Each row was made from one path, in order. Every step used is in the known rows, and no mark comes twice. Write each row's path.
Known rows
V, Y, P, D: [ 19  -2 -13   7  -9  -5 -27  23  -6  -4 -10  16  35  20  -4  16  -4  31
   5 -42   8  22]
P, H, F, Y: [-20  18 -69  10 -20  14  -7   2 -19 -52   4 -11   3 -20   4   9   6  24
 -16   5 -18  -1]
U, P, D: [  8 -10   7  -2   2  -1 -17   3   5 -14 -20  11 -30  -7 -10   4  -1  27
   0 -30   8   5]
H, F, D: [  6   3  -5   4 -17  10   3   4 -16 -47  16  -1  -1  17  -2   4 -24  17
 -18 -34  -3  18]
F, D: [  7   0   9   3  11   8   1   0  -3  -7  17   5 -12  13   0   7 -22   3
   5 -31   6  15]
H, F, Y, P, U: [  7  29 -35  11 -32  23 -30  25 -18 -48 -20 -34  35 -17   1  17  11  11
 -29   4 -27  10]
D, V, Y: [  5  12 -25  13 -12 -10  -2  27  -3   4  21   5  -3  21   3   3  16  22
   2  13 -19 -28]
Y, F, D, P: [ 14  -3  20   4   6   9 -21  22 -15 -13  16   6  -8   3  -2  15 -59  -2
  -8 -34  40  13]
U, P, D, V: [ -1 -16   2   2  -4 -14 -18  14   6 -19   2  15 -37 -11 -10  -4   9  29
   1 -14 -12 -27]
D, P: [  8  -5  15   0   5  -3 -18   8  -3  -2  -2  -3  11  -3  -1  -5 -37   1
   3   5  -7   6]
V, Y, P: [ 14  15  -6  11  -6   6 -27  25  -6  13  -4  -2  36  26  -2  21  14   7
   5 -11  -1  10]
D, V, Y, P, H: [-23  25 -33  11   0  -4 -42  18  -8  -4  26   0  29  10   1  16  25  11
   3  -1 -27 -24]
H, P: [  8   2  13  -4  -1   0 -14  -2   3  10  -3  -2 -15   1  -4 -11 -35   9
  -4  -2  -8   2]
P, H, F, D, V: [-33  13 -31   4 -11   1 -11  -2 -17 -64  44   0  -6   0   1  -1 -13  21
 -18 -26 -31 -21]
F, Y: [  9   0 -31  12  -4  10   3  17  -3   0   1  -3  -9 -13   3  10   9   9
   4  16  -3   1]
V, Y, F, H: [ 38  22   6  13   6  10 -14  15 -15   1   1   3 -11  27   6  35   7  10
 -16  -5  39 -10]
Y, F, D: [  7   2   4   5   2  14  -3  15 -11 -11  19   9 -16   7  -1  19 -22  -3
 -12 -39  47   5]
Y, P, H, F, D: [-21  17 -14   3  -6  17 -35  -5 -19 -56  22  -7  31   8  -5  16 -16   7
 -16 -50 -11  21]
P, H, F, D: [-24  16 -27   0  -7  13  -9 -14 -17 -58  22  -5  -1   6   1   8 -23  19
 -18 -41  -9  12]
V, D: [  6 -16   5  -2  -3   0  -3  -1 -15  -2   9  10   2  14  -6  21 -17  -5
  -2  15   5  15]
H, P, D, V, Y: [ 17  -3 -17   5 -16 -20 -18  22   2   0   8  20 -19  15  -3 -11 -36  56
   1 -20 -19 -14]
F, Y, P: [  9   2 -19  16  -3  13 -21  26  -4   1  -2  -4  23 -12  -1  18  16  -2
   6   9  -4  10]
U, P: [  4   6  13   2   5   7 -15   5   5   1 -12  -5 -32  -1  -7   8  17   4
  -1   1   0  -6]
V, Y, F, D, P, H: [  1  23 -20   8  10  12 -35  23 -20 -13  22   4  -3  20   4  31 -53  19
  -6 -45  34  13]
P, D, V: [ -6 -20 -10   0  -7 -21  -4   8   1 -21  12  22  -7 -12  -1 -12  -6  25
   1 -17 -10 -22]

Write each row's path
[-17  15 -41   9   6  15 -34   9  -5 -11   5  -9  24 -23   0  23  17  -3
   5   1 -10   7]  F, Y, P, H
[-18  -5 -15  -5 -15   2 -34  -8 -32 -56  12  -2  24   6  -6  18 -56  11
 -18  11 -16  20]  V, D, P, H, F
[ 14 -13 -38  13 -35   7 -23  24 -17 -56 -13   7  33 -15  -4  12  -5  33
 -13 -26  -4  20]  H, F, Y, P, D
[ 14  17 -25  10 -15   5  -6  30 -13   5  -2   7  -2  19   2  24   7  12
 -13 -12  44  -6]  V, Y, F
[ -2  -3  -1   9  -3   3  -3  25 -12 -15  40  11 -24   0   0  13 -10  -1
 -13 -23  26 -26]  Y, F, D, V
[  6 -19 -29  15 -10  -7 -24  34  -3 -21  12  16  17 -24  -1   5   7  24
   8  -9 -16 -11]  F, Y, P, D, V
[ 15 -15 -24  10  -6   3 -24  22  -5 -14 -10  13  23 -17  -3  15  -2  20
   7 -22   4  21]  F, Y, P, D
[-16  24 -56   9 -16  20 -21   7 -12 -51  -7 -15 -29 -20  -5  18  23  26
 -17   6 -20  -6]  U, P, H, F, Y
[ 12 -22  21  -3   1  -2 -24   8 -18  -5   8   8  12  12  -7  16 -54  -4
   3  21  -2  22]  V, D, P
[-25  22 -24  -1 -13  13 -25 -10  -9 -48  -7 -14 -19  -6  -8   9  15  18
 -22  -9 -15  -9]  U, P, H, F
[-29  17 -36  -3 -18   5 -11 -15 -14 -52   2 -10  12  -6   1   1  -1  16
 -19 -11 -15  -4]  P, H, F
[  4 -16   7  -1  -3  -6 -28   6  -2 -14 -11  15  32  -4  -6   5 -12  13
   2 -39   7  19]  Y, P, D
[ -2  26  12  -3  -1  10 -35   5  -1  -8 -18 -26  32  -9  -2  12   6 -13
 -12 -11 -16   6]  Y, P, U
[-16  -8   2  -6  13  -1 -35  -8 -20 -15  13   2  14   2  -5  21 -54  -3
   3  14  -7  19]  V, D, P, H
[  9  13 -29  18 -29   1   0  31 -20 -40  36   5  -5  36   1   7  -7  40
 -15 -23 -23 -13]  H, F, D, V, Y
[ 12 -14   8  -7  -4 -11 -16  -5   3  -7 -11  15 -17  -5  -5 -15 -52  33
  -1 -35   0  15]  H, P, D
[ 13  20  19  -1   6  15 -31  21 -15 -22   1 -17  -6  -6   1  16 -59  -2
 -21 -35  25  12]  Y, F, D, P, U
[-14  31 -44   9 -23   9 -37  10 -20 -41   2 -10  47  21  -3  21  14  22
 -18 -20 -15   7]  V, Y, P, H, F
[ 36  44  14   9  -4   4 -39  21 -11  -2   3 -19 -33  15   8  17 -19  23
 -32   8  -3 -41]  D, V, Y, F, H, P, U
[  5  35 -12  12 -13   0 -38  33  -5  -2   4 -21  29  11   0  14  21  10
 -11   4 -36 -22]  D, V, Y, P, U
[ 31  35  38  -4   8  16 -36  -6  -8  -7 -17 -22 -30  -7   4  15 -35   1
 -32  -6  16 -12]  Y, F, H, P, U
[  5  19  15  -6   3   3 -29   7  -3 -12 -18 -27  13 -13   1  -3 -40   1
  -8   3 -22   6]  D, P, U
[ 12  35  -3  14  -2   8 -35  35  -8  -8  22 -15  17  24   2  21   1  15
  -7 -29 -31  -7]  F, D, V, Y, P, U
[-21  12 -21  -3 -12   3 -30  -6 -18 -55   2 -12  21  -9   0  -4 -39  16
 -17  -4 -22   3]  D, P, H, F
[ 41   2  17   9   5 -14 -28   7  -2  -5  11  18 -28  23   3  -2 -37  54
  -1 -15 -23 -21]  F, H, P, D, V, Y
[ 27 -13  35   2  12 -16 -25  -9   2 -15  10  15 -32  -3   3 -14 -43  33
  -2 -12 -23 -24]  F, H, P, D, V
[-13   9   0   0  17  11 -35   6 -17 -24  23   3  -6  -6   2  18 -57   0
  -9 -40  34   9]  Y, F, D, P, H
[ 20  -3 -23   9 -24 -16 -23  35  -7  -4   7  25 -24   9  -3   2 -35  48
 -15 -28  24 -25]  H, P, D, V, Y, F
[-28  14  -9  -1  10   6 -38  -9  -2  -8   5  -5  34 -10  -2  13   8 -10
   1 -15  -7   4]  Y, P, H
[  9  37 -17  15 -30  12 -34  37 -23 -50  19 -21  27  28  -1  17   0  27
 -27 -31 -40  -6]  H, F, D, V, Y, P, U
[ -9  31 -33  12 -13  19 -35  12 -24 -47  21  -5  36  32  -3  29 -10  26
 -14 -53 -11  23]  V, Y, P, H, F, D
[ -5 -19   2   4  -8 -15 -28  16  -1 -20  12  19  26 -12  -6  -4   1  14
   2 -24 -11 -14]  Y, P, D, V
[  5  14 -31  15 -19  -4  -8  40 -13   1  20  10  -9  14   1  17  17  16
 -15   4  23 -38]  D, V, Y, F
